What can hang from each mark
K: R
N: M
W: R
B: P
T: W
R: K M P
U: N T
M: T
P: B R

Every row comes from one small tree of marks. Brackets hold a mark, then the marks that hang from it, in alphabetical order. Every link used is in the known rows. Which tree was each row made from?
Known rows
[M [T [W [R K P]]]]: [ 12  14   0  12 -29   4  -4  10 -11 -15 -10  -7  25 -12  26 -12  12  -5
  14   0  14  15 -29  15]
[W R]: [  4   0  11   3 -35   3 -15  20 -38  -5 -10  19   7 -16  18  13  15 -25
  26   2 -17  27 -26  22]
[R K [M [T W]]]: [-14  -8   7  22 -11 -31  12 -21 -20 -21  16 -22  22  13  11  -6 -20 -14
  14  -2  19 -15 -17 -22]
[P B [R K]]: [-56  -5 -17  21 -26 -50 -32  15  -4  -9  18   3   3 -16   3 -25  23 -14
  26  28  -3  -5 -20  29]
[B [P R]]: [-14  -9 -10  16 -37  35 -41   1  -6  12  -6  17  14  -7   4 -20   9 -36
 -11  -3  -4  25 -12  41]
[R M P]: [  6   1   3   2 -40 -19  25 -31   7   0  19  11  -4  28 -10   5 -14 -14
  25 -23  16 -13  18 -15]
[M [T [W [R P]]]]: [ 16  22  -5   4 -31  11  -5   6  -5 -14 -14   0  21 -17  21  -9  17 -10
  13  -6   9  13 -27  26]
[T [W R]]: [ 12  17  13  22 -34  11 -14  11 -39 -25 -11  28  14  -8  27  18  21 -15
 -30   2 -11  22   5  21]
[U N [T [W [R K]]]]: [-46  15 -18  16 -60 -10   1 -10 -22 -34 -23  -5  31  -5  21   0  49   5
 -12 -47   2 -29  44 -15]
[K [R M]]: [-20  22 -23 -10 -10   3  -9 -40   1 -27  -4  16   1  20 -10  -1  -2 -16
  -1 -16 -14 -11   5   4]
[T [W [R P]]]: [ 21  17  17  23 -42   8  -8  11 -32 -23  -9  31  16  -1  26  15  20  -6
 -23  -2   2  26  14  12]
[U [T W]]: [-40  29 -10  21 -46   5 -12 -11 -20   6 -17  10  23   2   4  -3  40 -12
 -34 -35  -2 -14  38  13]
[U [N M] [T [W R]]]: [-53  23 -10  -5 -72   1 -10 -22 -18 -22 -28   8  28  -3  13   5  51   4
 -30 -66   8 -58  47   3]
[K R]: [-27  26 -31  -7 -15  14 -20 -24   2 -14 -19  13   6   9   2  -7  12 -14
 -11  -6 -20   3   5  24]
[N [M [T [W R]]]]: [-17  18   7 -16 -41  12 -23  -8 -12   9 -15   9  18  -6  10  -1  12 -18
 -19 -19  11 -30 -19  44]
[T [W [R M]]]: [ 17  16  19  23 -29   2  -8  -1 -40 -33  -1  29  11  -3  19  23  12 -16
 -22  -6  -6  12   4   5]
[P B]: [-33  16 -13  -8 -42 -22  -9   5  -4 -13 -17   0 -11  -3 -12 -19  31 -30
  13  13 -13 -28   0  59]
[P B R]: [-47  12 -26   7 -30 -33 -34   9   6  -2  12  16  -7 -23  -6 -21  34 -22
  22  17 -15 -11 -19  49]
[M [T [W R]]]: [  9  23  -7   4 -26  12 -10   7 -13 -14 -16  -1  20 -20  20  -7  19 -16
   8  -3   0  10 -35  32]

Write each row's tree
[ 20 -20  25  11 -32 -25   7   9 -24 -21  12  -1  17   1  16  -2 -12  -3
  63  -4  22  18 -31 -31]	[W [R K [M T] P]]
[ 24   2  18  -9 -40 -20   5   8  -8 -31   1  11  -1  -4  -2  -7   9 -12
  66  -9  14  -2 -27  -1]	[W [R [M T] [P B]]]
[-41 -17 -10  33 -11 -37 -17 -13 -16   9  41   8  12  -4  11   2 -10 -16
  19   4  -2  11 -23 -16]	[P [R K M]]
[ 10   6  -5  -8 -35 -17  28 -29  21  -1  14  -4   2  18 -11 -10 -13 -12
  44 -26  25 -17  -8 -11]	[R [M T] P]
[ -8 -13   8   6 -34 -57  26 -13  12 -28  16 -26  10  25  -8 -33 -12   0
  60   1  42 -32  -7 -24]	[R K [M T] [P B]]
[-38  21 -18   8 -59  -6   4 -21 -18 -38 -20   2  24  -4  12   7  47  -1
 -11 -58  -1 -38  45 -16]	[U N [T [W [R M]]]]
[ -8  29 -24 -21 -21  -6   1 -34  31 -41  -9   6   0  22 -20 -24   7  -2
  27 -19  11 -25   2   3]	[K [R [M T] [P B]]]
[ 17   6  21  34 -40  -3  -6  15 -39 -28  -3  21  23   4  31  12  13  -1
 -23   6  10  28  12  -2]	[T [W [R K P]]]
[ 13  24  -5   0 -35   4  -7  11  -1 -23 -17  -1  16 -16  13 -16  24  -9
  18  -3  10   3 -27  32]	[M [T [W [R [P B]]]]]
[ 10 -19  22  18 -41 -16  -3  25 -36  -8   0   9  17  -2  27   1   3  -4
  40   7  11  35 -14 -13]	[W [R K P]]
[-14 -20  -1  20 -26  16 -31  -4  -6  -3   7   2  22  -1   3 -24  -8 -31
   7  -4  11  16 -25  14]	[B [P [R K [M T]]]]
[  2 -22  28  17 -24 -25  -4   8 -49 -22  12   6  12  -2  17  13  -9 -20
  41   4  -1  17 -28 -21]	[W [R K M]]
[-21 -22  -4  24 -33  23 -39   7 -13   8  -1   9  23  -4  11 -22   1 -28
 -10   6   4  27 -13  26]	[B [P [R K]]]
[-18  26 -29 -15  -6   6  -8 -40  12 -26  -8   4   4  14  -9  -9  -1 -13
  12 -20  -7 -14 -12   5]	[K [R [M T]]]
[-33  11 -21 -23 -53   0  -2 -21  -1 -20 -22  -7  16  -9  19   3  22  -9
  -4 -33   2 -46   1  31]	[U [N [M [T [W R]]]]]
[ -1   6   3  -6 -45 -36  22 -23  14 -22  11   8 -13  28 -21 -11   1 -15
  35 -13  19 -35  20   0]	[R M [P B]]
[ 25  -6  23   3 -39 -11   5   3 -23 -15   8  24   2   4   6  12  -1 -15
  45 -15   7  15 -11 -15]	[W [R M P]]
